Each row was made from one small tree. The marks that hang from a mark follow it in brackets, in the order of their numbers. Every link used is in the known rows. Write each row's tree.
Known rows:
k_277(k_571(k_355 k_454(k_730) k_956(k_61(k_785)))): [ 1.77 -1.42  2.04 -3.02 -2.12  2.14  2.10 -0.03 -4.15  0.26 -0.38 -5.04
  3.18  0.66 -1.70 -4.00 -4.23  1.07]
k_571(k_454(k_730) k_956(k_61)): [ 0.58 -1.03 -3.01 -2.65 -0.14  5.02 -0.43  2.73  1.46  2.52 -1.28 -2.90
  3.86 -0.60 -1.83 -2.88  1.06 -2.45]
k_355(k_571(k_454 k_956)): [-2.37 -0.41 -2.44 -0.56 -0.59 -0.22  1.29  0.55  1.02 -0.09 -5.19 -1.15
  5.73  0.79  6.60 -0.08  1.70 -2.13]
k_454(k_571(k_355) k_730): [ 1.36 -4.30  2.37  0.15 -2.31  1.68 -1.94  0.34 -0.72  0.29  1.51 -0.64
 -0.19 -0.92 -4.22 -0.69  4.89 -0.69]
k_956(k_61): [ 1.72  0.77 -3.24 -0.51 -3.04  5.17  0.60  1.97  1.25  3.34  2.98 -2.14
  1.53 -0.37 -0.51 -1.66  3.00  1.92]
k_61(k_785): [ 1.26 -1.55 -0.94 -0.24 -3.73  1.77  2.70  1.38 -3.28  0.32  4.66 -1.35
  1.02  0.40  1.49 -1.69  4.31  1.23]
k_454(k_571(k_355 k_956(k_61(k_785))) k_730(k_642)): [ 3.09 -4.33  2.92 -3.27 -0.60  0.80 -1.40  2.53 -3.83  1.37  2.14 -1.04
  1.82 -4.43 -7.41 -3.87  1.87  0.87]
k_355(k_571(k_956)): [-1.58 -1.18 -2.49  0.88 -0.92 -0.06 -0.10 -0.13  1.28  0.19 -4.80 -0.64
  3.96  0.28  6.08  2.06  2.91 -3.58]
k_571(k_355 k_454(k_730(k_642)) k_956(k_61(k_785))): [ 2.36 -1.36  1.79 -4.93 -2.05  1.19  0.74  2.20 -4.49  2.41  2.62 -2.38
  4.43 -2.46 -4.58 -5.82 -1.06  1.67]
k_843(k_571(k_355 k_454(k_730) k_956(k_61(k_785)))): [ 0.76 -3.84  0.21 -6.65 -2.36  1.64  3.46 -0.67 -1.94 -1.16  0.03 -3.24
  3.34  0.91  0.02 -1.70 -2.66  2.77]
k_843(k_61 k_571(k_355)): [-0.02 -3.32 -0.57 -0.33 -2.35  2.39  4.18 -3.36 -1.54 -1.43 -0.38 -2.08
  1.33 -0.05  3.19  0.53  0.97  2.18]
k_571(k_454 k_956(k_61)): [ 0.13  1.33 -4.27 -2.56 -1.51  3.35  2.42  1.69  0.70  2.34 -1.26 -2.80
  4.75  0.65  1.22 -3.85  1.58  0.31]
k_277(k_571(k_956(k_61))): [ 0.92  1.40 -2.50  1.78 -0.58  3.56  0.99  0.74 -0.13  1.49 -1.64 -3.99
  2.27  0.15  1.44 -1.58  0.23 -1.22]
k_956(k_61(k_785)): [ 2.35 -0.62 -1.99 -2.00 -3.75  4.26  2.23  2.29 -1.61  2.21  5.03 -2.31
  1.25 -0.44 -0.37 -2.64  1.92  3.72]
k_571(k_355 k_956): [ 0.17 -0.29 -1.02 -0.55 -4.15 -1.14  2.56 -2.40 -2.51  0.87 -1.48 -1.40
  2.50  2.21  2.30 -0.77  3.65 -1.64]
k_454(k_571(k_956) k_730): [ 0.26 -4.92 -0.97  1.10  1.32  1.89 -2.03  2.12  0.55 -0.51 -2.05 -0.58
  1.19 -1.58 -2.81  0.04  6.34 -5.60]
k_843(k_61(k_785) k_571(k_355 k_956)): [-0.22 -5.12 -0.43 -2.78 -1.86 -0.27  6.63 -3.91 -4.80 -3.31 -2.45 -2.12
  2.21  0.48  4.34 -0.02 -0.46  0.87]

Write each row's tree:
[ 0.98 -3.94  0.58  1.73  2.71  1.21 -3.49  4.21 -0.78  0.49  0.07  0.21
  1.94 -4.49 -5.07 -1.82  7.09 -5.23]
k_454(k_571(k_956) k_730(k_642))
[ 0.14 -1.64 -1.08 -6.69 -3.88 -0.20  6.43 -1.68 -2.88 -1.18 -0.15 -2.93
  4.13  2.17  3.33 -2.48 -2.08  5.41]
k_843(k_571(k_355 k_454 k_956(k_61(k_785))))
[-1.83 -2.61 -1.23 -0.63  0.82  1.54 -1.55  1.55  1.91  0.04 -4.99 -1.31
  4.92 -0.41  3.43  0.70  1.33 -4.85]
k_355(k_571(k_454(k_730) k_956))
[-0.62 -1.05 -2.34 -4.21 -1.38  1.50  2.34  1.62 -0.14  0.82 -2.76 -2.28
  5.84 -0.26  4.61 -2.04 -1.83  2.20]
k_355(k_571(k_454 k_956(k_61(k_785))))
[ 0.27 -2.47  0.12 -0.40 -2.62 -1.79  1.49 -1.57 -1.95 -0.55 -2.41 -0.54
  1.93  0.54  0.25 -1.16  5.25 -1.14]
k_454(k_571(k_355 k_956))
[ 0.40 -2.17  0.38 -3.45  1.25  2.33 -2.02  4.67 -0.82  1.73 -0.79 -1.62
  5.62 -4.37 -0.86 -3.08 -1.59 -0.07]
k_355(k_571(k_454(k_730(k_642)) k_956(k_61(k_785))))
[-0.26 -0.67 -0.78 -1.87  2.16  3.25 -3.61  4.44  2.03  2.98 -2.54 -1.59
  5.86 -4.20 -1.00 -2.21 -0.58 -1.85]
k_355(k_571(k_454(k_730(k_642)) k_956(k_61)))
[ 1.25 -3.58  2.84  0.23  0.13 -0.80 -2.64  1.53 -2.72  0.52 -0.27  0.03
  1.70 -3.42 -5.28 -2.19  5.38 -3.46]
k_454(k_571(k_355 k_956) k_730(k_642))
[ 1.69 -3.60  1.55  2.47  1.37  2.92 -4.14  5.04 -0.48  1.15  3.82  0.32
  0.49 -5.09 -6.16 -2.14  7.24 -2.04]
k_454(k_571 k_730(k_642))
[ 1.21 -0.25  2.68 -0.74 -2.45  1.37 -0.92  1.89 -3.02  2.23  4.16 -1.32
  3.05 -2.08 -3.61 -4.32  2.79  0.38]
k_571(k_355 k_454(k_730(k_642)))
[ 2.40 -2.72  1.73 -1.56  0.14  1.74 -3.09  2.29 -1.01  2.54  0.06 -0.94
  2.00 -4.48 -7.33 -3.01  2.87 -1.01]
k_454(k_571(k_355 k_956(k_61)) k_730(k_642))
[ 0.64 -2.79 -3.17 -3.71 -1.48  1.88  4.10  0.56 -0.90 -0.93  0.85 -2.27
  2.24  0.41  2.80 -0.07  0.82  2.33]
k_843(k_571(k_956(k_61(k_785))))
[ 1.05  0.19  0.91 -1.30 -1.27  3.09  0.56 -0.39 -1.25  1.34 -2.29 -4.88
  3.54  0.71 -1.55 -3.19 -2.98 -0.75]
k_277(k_571(k_355 k_454(k_730) k_956(k_61)))
[-0.52 -1.22  1.28  0.84  0.94  2.49 -3.78  4.49  0.78  1.60  0.86 -0.48
  4.34 -3.83 -0.03 -1.67  2.21 -1.30]
k_355(k_571(k_454(k_730(k_642))))
